What can hang from each mark:
k_696: k_249
k_36: k_934 k_995
k_934: k_36 k_995
k_249: k_852
k_995: k_401 k_497
k_401: k_852 k_934 k_995
k_852: k_401
k_497: k_995

Known rows, with every way that one mark hangs from another:
k_497[k_995[k_401[k_852 k_934]]]: [  1 -14  16  -1 -20   7 -11   7   8   7   5 -17 -33   1 -12  -8  -2  17
   1   2  25  -4 -13   4  -3  -4 -18 -12  -7  51   4 -16 -11  -8 -25  23
  12 -14 -19   2  22  -9  20   6 -35 -20 -13 -14  17  30   2  -8  -7   3
  -3   1  27  -9   5 -12 -12 -20   9   9 -29  14  -7  -6]
k_249[k_852]: [  9   8   1  -3   6  -1   0  13   2   7   5  16   9  15 -15  -3  -2  -1
   5   1  10  -9 -17  -3  -6   5  -5 -16  13  -9   2   7  12   8 -15  -3
   1   5  -5   5  13  -7   2   0  -4  -8 -17  -5   7  15  -5   7  -1   6
  -4  -1  19   6  -7  -2 -13  18 -12 -12  -8  -2   5  -3]
k_36[k_934 k_995[k_497]]: [ 10  -3  -3 -14  14  -6 -10  -1   5   5 -12  -7 -17  10 -26   3   7  22
   0  -1   4   0 -33 -14   7   4 -11 -15 -22  15  19  31   7  -3 -16  11
  11 -18 -10  -8   9  -5   1   4 -17  11 -10 -14  12  26 -16   1  -9  18
   5  12   2   6  15 -11  -7  27  21  17   0   5   3   9]
k_995[k_401[k_852 k_934[k_36]] k_497]: [ -7  -7   7  -2 -12  -1   6   5  -1  25 -13 -20 -26  10 -14  -4 -16  14
   0   0  26  -6 -21  -8  -5 -19 -31  -2   9  29   0  10   8 -15 -17  20
   0  -6 -24   6   4  -7  -3   8 -36 -11 -10 -23  11  27 -14  11   5  15
   1   0  30  -6 -13  -9  -5  -7  -5  21 -22  10   6  -1]
k_995[k_401[k_934] k_497]: [ -5 -14  -3  16 -13   3   4  -7  -2  15 -11  -5 -25   7 -21  -2   4  17
   3   5  26 -12 -23   3   6  -5 -17  -6 -19  18  12  24   0  -1 -25   2
   0 -16 -20  -3   2 -13   1  16 -21  -8  -8 -12   8  23  -8   0  10  17
  -7  14  24  -4 -11 -11   9 -21  10  18 -14  12  -3  -8]
k_696[k_249[k_852[k_401[k_934 k_995]]]]: [ -8   1  14   4  -5  -2  -1  -4  17   6   7   0   2   4 -21  -4   3   4
   4   1  11  -5  -4  -6   4  13 -19 -10  -1  21   8  -6  28   4 -19  10
   9   0 -21  -9  -3 -21  -4  -5  -3 -19 -22 -34   9  22 -12   6   0  11
 -14   3  32  -5 -11  -4 -21 -18  -4   9 -19  -7  -4 -15]
k_401[k_852 k_934[k_36] k_995[k_497]]: [  3 -14  27  -5 -13   1  -9   8   1  11 -12 -30 -21   1 -11  -2  -7  17
   3  -8  19  -4 -25 -15  -1  -8 -24  -4   4  36  -4  -1  17 -16 -22  31
  14  -4 -15  -8  -5  -9  -6   5 -32 -14 -19 -26  19  39 -13  22 -14  10
   3  -2  36   5   8 -14 -15   6 -10   4 -32   8   0  -1]
k_401[k_852 k_995]: [ 18 -13  16  -5 -11   2 -10  10   5   1   4 -11  -9   3 -17  -7   8  11
   2  -1  12  -2 -16  -1  -3   7  -5  -8   3  30  -7 -16   1   0 -18  19
   8   5  -8  -1  13 -12  10  -6 -20 -20 -24 -10  16  24   1   2 -19   1
  -4  -1  19   8  20  -9 -10   1  -8  -2 -21   3   2   3]
k_696[k_249]: [ 12  10   0   6  -6  -4  15   4   3   1   7   1 -10   7 -17   0  -1  -1
  -1   3   0 -11   0  12  -3  -7   3 -10  -4   5   6  10  21   1  -9   4
   8   3  -5  -3  13   1  -4  -8   1   0 -15 -24  16   3 -11  -9  -8  10
   1   6 -11 -13  -7 -11  -4   8   2   0  -7  -7  11  -7]
k_401[k_852 k_934[k_36] k_995]: [  0 -12  36 -12  -9  -4  -4  14   0   5  -1 -23 -14   5   2  -3  -5  17
  -2  -2   7  -6 -10 -18  -8   0 -22  -3  12  41   1 -20  14 -15 -14  33
  24  -3 -14   2  -4 -14  -3  -1 -30 -12 -18 -20  15  33  -5  13 -27  -2
  -6  -8  31   8   9 -15 -24   5 -10   2 -27   5   2  -9]
k_934[k_36 k_995[k_401 k_497]]: [ 13  13 -12  -2  -2   3  15   9   7  33 -21  -4 -25   3 -23  -7   0  19
  -7  -1   7   4 -30   1   2 -16 -12  -1 -10  14  12  37  20  -3  -7   1
 -11 -15 -13   0  11   3  -3  -5 -26   0   3  -7  30  31 -18   1  15   8
  19   2   3  -9 -17 -15   8  15   3   0 -12  19  19  11]
k_995[k_401[k_852]]: [ 11 -10  -3  -2 -17   2   7   4   3   9   4  -3  -8   8 -21  -8  -2   4
   0   3  17  -3 -14   9  -2 -11  -8  -9   3  19   0   4 -10   6 -18  14
  -5  -2 -14   6  21 -11   6  -1 -21 -17 -16  -9  12  10  -7  -2  10   3
  -5   2  18 -10  -1  -2  -3 -15  -3   7 -11   7   7   1]
k_36[k_934]: [  3  -6  -3 -13   5  -7  -4  -5   0   1   2   2  -6  17 -13  -2   8  11
  -2  11   2 -10 -16 -14   1   1 -11  -9 -12   2  11  16  12   3 -10  -1
  12  -8  -2   7  17  -6   7  -2  -5   7 -10 -14   3   8  -5   1 -11   9
  -4   5   2  -3   2 -12  -8  14   8   1  -8   4   2  -4]
k_36[k_995[k_401[k_852 k_934]]]: [  3 -17  13   0  -9   4  -8  17   5   6   0 -15 -22   4 -13  -5  -3  22
   3   2  17  -4 -17   0  -4  -3 -17  -9  -5  40  12 -10  -8 -15 -23  25
  12 -18 -26  -1   9 -15  11  13 -34  -6 -13 -11   9  24  -5   7  -7   3
 -10   5  30   1  10  -6 -13 -12  10  23  -9   8  -4  -1]
k_696[k_249[k_852[k_401]]]: [  1  14 -12   4   2  -7  10  -3   8   7   6  18  18  14 -27  -2  -1 -12
   0  -1   2  -2  -5   3   0   5  -7 -14   8  -6   8  10  26  13  -7  -6
  -3   6  -9  -1   7  -5  -6  -6  -1 -13 -18 -30   8   2 -19  -5  11  12
  -6   0  10 -11 -28  -4 -13  -2  -8   9 -10 -13  11  -4]
k_696[k_249[k_852[k_401[k_934]]]]: [-10   2   7   9   1  -6  10  -3   9   4   7   7   8  13 -13   0  -7  -5
   3   5   7  -9  -5  -1   0   5 -18 -13   9   4   8  -1  31   1 -15   3
   6  -1 -16  -2  -2 -11  -4  -2  -1 -12 -13 -31   5  11 -13   4  10  13
 -12   1  23  -7 -22  -3 -21  -8  -5  12 -12  -6  -4 -11]
k_934[k_36 k_995]: [ 14  11   6 -13   4   0  10  14   2  18 -10  -2 -16   2  -1  -5  -7  11
 -10  -2   1   1 -21  -6  -5  -6  -2  -4   7  17  17  12  29  -6  -2   6
   6  -6  -4   4   6   5  -3 -15 -20   4   6  -9  22  19 -10   1 -12  -8
  16  -6   2   0  -6 -14  -5  30  -4 -17  -3  11  11  -1]
k_995[k_401 k_497]: [  7  -1 -11  12 -12   0   8  -3   2  17 -15   3 -19  12 -33  -4   1   4
   1   0  24  -6 -22   6   2  -6  -7  -9 -15   8   4  30  -3   6 -17  -6
 -10 -11 -11  -3  14  -8  -1   8 -17  -6 -10  -7  16  19  -9  -1  18  17
   0   8   9 -10  -9  -9  14 -13   8  12  -4   7   7   7]
k_36[k_934 k_995[k_401]]: [  9  -8  -8 -14   8  -6  -4   3   8   4  -1  -1 -10   3 -31  -5  10  16
  -7  -1   8   1 -21  -6   5   0 -12  -9 -23  18  23  15  -1   0 -14   5
   8 -22 -26   1  23  -7  10  -5 -15  17 -11 -10   6  10  -6  -2  -2   3
   6  19   4  -7   2  -9  -5   2  31  22   4   6   4   3]

Rows:
[ 10  -8  -3   3  -6   1  -1 -10   9   9 -19  -4  -1   8 -33  -6  10  10
  -1  -6  16   5 -26  -5  12  11  -7  -9  -9  14  -1  15  12   9 -20  -8
   4  -7 -14 -11  -1 -16  -9   3 -10  -9 -20  -9  19  25 -16   1   7   9
  -3   7  16  -4   9 -11   4 -22  12  11 -11   5   3  -3] | k_852[k_401[k_995[k_497]]]
[ 11  -3 -14  -7   6  -2  -7  -6  10  11 -12  -6 -21   8 -42  -2   4  22
   3  -4  14   5 -34  -5   7   1 -16 -11 -27  17  19  37  -4  -3 -21   4
   2 -22 -22  -3  16  -8   2   6 -18  11 -12 -13  11  25 -19   4  10  17
   2  15   1  -6   6 -10   4   5  29  29  -2   6   6  14] | k_36[k_934 k_995[k_401 k_497]]
[ -7   3   7   4   2   6 -11   4   6  22 -18   6 -11   7 -17  -1  -2  10
   3   1  20   6 -34  -7   5   7 -26 -14  -6  13  15  19  32   5 -18   3
  -1 -16  -9  -9 -16 -12   3  10 -20 -15  -3 -19  16  37 -17   2  19   8
  -2  -4  39   6  -8  -6 -17  -2 -10   8   0  16  -7  -6] | k_249[k_852[k_401[k_934[k_995[k_497]]]]]
[  8   4   4  -5   2   3  -5   1  14   1  -1  14  18  12 -23  -6   5   2
  -2  -6  12   6 -16  -8   1  21 -11 -15   4   9   2   0  15  16 -14  -2
   4  -1 -13  -3   7 -22  -2  -9  -5 -13 -24 -13  14  22  -6  10   6   2
  -8   1  26   4  -6  -3 -14 -11  -3   5  -7  -6   2  -4] | k_249[k_852[k_401[k_995]]]
[ 19 -14  12   1 -14   5 -13   7   5  11 -11 -16 -12   4 -26  -4   3  12
   7  -5  20   4 -28   1  -1   0  -8 -12  -5  20 -10   7  -1  -4 -22  19
  -1   5 -10  -4   5  -8   5   6 -21 -21 -27  -8  18  39 -13   2 -10  12
  -3   1  19   2  18  -8  -3   1  -3  -1 -22   2   5   8] | k_401[k_852 k_995[k_497]]
[ -9  -9  12   8  -5   5 -12   0  12  10 -13   3   3   6 -24  -2   4  11
   6  -4  25   1 -28 -15   4  20 -24 -15  -2  15   4  11  20   2 -24   6
  11  -7 -17  -8  -8 -20  -1  12 -17 -24 -19 -18   9  37 -10  14   9  13
 -13   2  44   9  -3  -7 -15 -19  -4  16 -15   0 -10  -5] | k_249[k_852[k_401[k_934 k_995[k_497]]]]
[ -1  -4  21   0  -3  -3   2   9   0  14 -19 -18 -26   1 -13  -4   0  23
   1  -5  13  -8 -23 -18   0   0 -17  -4  -2  28   7  13  19 -12 -18  16
  20 -10 -16  -7  -8  -8 -12   3 -20  -3 -11 -20  18  31 -15  15 -10  14
   1   2  21   3   1 -15  -7   3   3   1 -20   8   2  -5] | k_401[k_934[k_36] k_995[k_497]]
[-11  -4   3  -6   4  -7  18  -3  -3   9 -18  -5  -8  12  -1  -5  -3  17
 -10   5   7 -11 -12 -23   1   1 -19  -3  13  17  19  -5  23   5  -7   6
  22  -8 -15   4  -6 -13  -6  -4 -19   1  -1 -23   3   5  -6   6  -8   0
  -9  -2  27  -8 -19 -12 -12 -12   4   7  -2   8   1 -11] | k_852[k_401[k_934[k_36]]]
[ -4   1  10  -4  -1  -4   9   4   1  15  -2  -7 -33   6 -10  -8  -4  21
  -9  -1   9 -11 -13  -6   1  -4 -17  -8  -8  36  12   2   5  -7 -12   5
  19 -18 -16   3  14  -8   8  -4 -24  -1  -1 -14  15  22  -2   0  -2   0
   2   4  14 -12 -17 -18  -3  -2  20  -2 -24  10   1 -10] | k_497[k_995[k_401[k_934[k_36]]]]
[  2 -16  17   2 -13   8 -19  17   1  18 -13 -22 -35   0 -12   1  -3  18
   6   5  20   1 -29  -5   0 -12 -18  -9  -6  32   5   8  19 -10 -24  23
   2 -11  -9  -7 -11  -2  12  16 -29 -20  -3 -15  18  43 -15  -5  -5   6
  -1  -7  28   7  19  -9 -21   6 -12   8 -23  25  -2   3] | k_401[k_852 k_934[k_995[k_497]]]
[ 13  10  -4  -7   7   2   8  10   1  25 -24  -8 -27   0 -18  -2  -4  14
  -6  -2   3   1 -31  -5   5 -11  -6  -2  -1   8  11  32  32  -3  -5   2
   3  -8  -3  -3  -3   5  -7  -6 -23   1   5 -13  30  32 -22  -2   2   5
  20  -6   0   3  -5 -15   0  36  -3  -9  -6  16  15   5] | k_934[k_36 k_995[k_497]]
[ -4 -15  13   3 -11   2  -1  -9   4   1  -9  -7  -3   4 -14  -7  13  18
  -4   1  15  -4 -13 -13   5  16 -15 -12  -9  26   9 -13   8   3 -19   1
  19 -13 -19  -5  -4 -26  -2   6  -8 -10 -11 -16   9  17  -4   3 -11  -3
 -15   4  31  -2   5  -9 -10 -29   8  17  -8   5  -3 -22] | k_852[k_401[k_934 k_995]]
[ -5   5   2 -10  20  -3  -6   5   6  19 -20   1  -1  12 -18   1 -11  17
  -1  -6  14   5 -30 -27   1   7 -27 -15   7  15  13  19  29  -8 -16   9
  16 -12 -24  -4 -15 -15 -11   9 -25  -4 -12 -21  11  26 -19  19   7   8
   2  -2  36   6 -18  -4 -19  16   7  18   1   0  -2   5] | k_249[k_852[k_401[k_934[k_36[k_995[k_497]]]]]]
[  7  -7  18 -12  -4   3  -2  24   1  17  -6 -17 -27   2   2  -4  -8  21
  -9   4   5  -3 -17 -10  -9 -14 -19  -3  11  34   7 -10  25 -15  -9  35
  16  -8  -8   3  -6   0   4  -1 -32 -12   3 -17  16  31  -7   3 -22 -11
   6 -16  30   3  11 -12 -23  17 -15  -4 -17  18   4  -4] | k_401[k_852 k_934[k_36 k_995]]
[ 20  -2  -1  -2 -20   8  -7  15   8  17   3   1 -17  -3 -26  -6   2  15
  -3   1  10   4 -16  11  -5  -9 -10  -8  -5  33   7   7   3   1 -14  17
 -12  -9 -13   0  15  -4  13  -5 -28 -17  -4  -7  22  29  -7 -11   5  -2
   7   0  20  -5   5  -9  -6  -5  -4   5  -8  14  10   5] | k_934[k_995[k_401[k_852]]]
[ -8  13  13  -4   4  -7  11   1  13   7   5  -5   2   9 -18  -4  -2   4
  -2  -2   0  -3  -4 -14  -1   7 -27 -10  10  21   8  -3  43  -7  -7  16
   9   2 -20  -3  -7 -13 -12 -14 -11  -7 -23 -41  13  17 -17  13   0  10
  -8  -3  26 -11 -22 -11 -22   1  -8   6 -20 -14   5 -14] | k_696[k_249[k_852[k_401[k_934[k_36] k_995]]]]
[ -4   9   6 -12  21  -9   4  10  11  12  -2   2   3   8 -14   1 -12   8
  -1  -6  -2   2 -12 -14  -3   1 -17 -10  10  17  20   2  43 -12  -3  17
  16  -7 -27  -3 -11 -10 -16  -7 -14   2 -16 -36   9  12 -22  10  -4   3
  -2   4  19  -5 -28  -4 -26  15   6  12   3 -11   5  -7] | k_696[k_249[k_852[k_401[k_934[k_36[k_995]]]]]]
[ -2  -6  20  -7   1  -1   9  11  -1   9  -8 -18 -23  -2  -2  -6   0  22
  -5  -1   3  -9 -12 -18  -1   3 -16  -2   4  30   8  -9  22 -17 -10  15
  27  -7 -15  -2  -3 -13  -5 -10 -17  -4 -10 -17  14  22  -4  14 -26   2
  -3  -1  22   6   4 -11  -7   4   2  -9 -17   6  -2 -16] | k_401[k_934[k_36] k_995]
[  3 -18  26   5 -17   4 -19   9   2   7  -8 -25 -28   3 -17  -2   4  15
   4  -2  24  -5 -24   1  -4   1 -20 -11  -6  38  -6  -8   3 -11 -30  26
   9  -5 -13  -9  -3 -13   6  14 -26 -23 -19 -13  12  42  -8   9 -12  10
  -8  -1  36   9  22 -12 -13 -10  -6  13 -25   7  -9   0] | k_401[k_852 k_934 k_995[k_497]]
[-11   0  16 -14   6  -3   2   2  10  10  -7   2   8  11  -6  -8  -2  15
  -4  -3   7  -6 -18 -30  -2  15 -26 -12  17  19   6 -10  30   0 -10  15
  18  -5 -18   1  -5 -18 -10  -4 -14  -8 -14 -21  12  27  -9  22  -3   0
  -8  -6  38   4 -19  -6 -22  -4  -7   5 -12  -4  -2 -11] | k_249[k_852[k_401[k_934[k_36] k_995]]]
[ -5  -9   3  10  -8   8  -7   0   6  16 -25  -6 -29  -1 -20  -1  10  17
  -6   1  18   2 -28  -3  10   4 -18 -11 -18  20  20  15  28   2 -20   0
   5 -21  -7  -9 -15 -12  10   9 -20  -8   2 -17  19  26 -16  -6   5   6
  -2   4  32   3   6 -13  -9 -12   7  13  -2  23  -7 -10] | k_852[k_401[k_934[k_995[k_497]]]]
[ 11 -10  -5   7 -17   3  -4   1   2  16  -6   0 -14   8 -31  -4 -10   6
   9  -1  29  -2 -26  12  -2 -14 -13  -8   0  17  -4  18  -6   3 -27   9
 -15  -3 -15  -1  16  -6   2  11 -23 -16 -17 -13  15  21 -12  -4  16  15
   0   3  19  -8  -3  -3   5  -8   0  11 -16   3  10   8] | k_995[k_401[k_852] k_497]
[ -1 -21   6   5 -10   7 -16  13   6  10 -10 -17 -24   5 -23   2  -9  18
   9  -1  28   0 -29   6  -2  -7 -22 -13 -15  36  10   7 -10 -14 -30  22
   3 -14 -30  -5   5 -13   8  22 -36  -8 -15 -17  11  38 -16   5   4  15
  -7   7  26   3  10  -6  -9 -14  10  33 -13  10  -2  12] | k_36[k_995[k_401[k_852 k_934] k_497]]
[  0  -4  18  -7 -13   0  -1  14   4  11   4 -18 -29   1  -5  -8 -12  18
  -7   1  17  -5 -13  -6  -3 -10 -26 -10   2  48   3 -12   1 -13 -17  23
  15 -12 -20   4  20  -6  10   0 -36 -12 -12 -18  15  30  -2  -1  -6   4
   7  -2  24 -13  -2 -12 -11  -3   7   1 -32  13   1  -8] | k_497[k_995[k_401[k_852 k_934[k_36]]]]
[ 11   7   3 -14  20  -1   8  12   3  16 -21  -8 -18  10 -18   3  -8  16
  -3  -7   4   4 -28 -16   5  -9  -6 -12   1   8  13  24  15 -12 -12   5
  14  -8 -12  -4   1  -1 -11   1 -25  10  -8 -12  18  23 -20   8  -9   8
  11   4   0   8  -5  -8   1  36  15  -3   3   0   8  11] | k_934[k_36[k_995[k_497]]]
[  1   3  12   0   4   1   5  15  -3  26 -22 -14 -38   3  -5   1  -2  28
  -4   3   6  -1 -24 -14   1 -14 -17  -4  -3  23  17  17  33 -14 -12  16
  13 -14  -5  -3 -13   4  -6   4 -28   0   8 -15  21  37 -15   5  -7   7
  13  -2  18   5  -7 -13 -12  20   2  -5  -9  19   3  -2] | k_401[k_934[k_36 k_995[k_497]]]
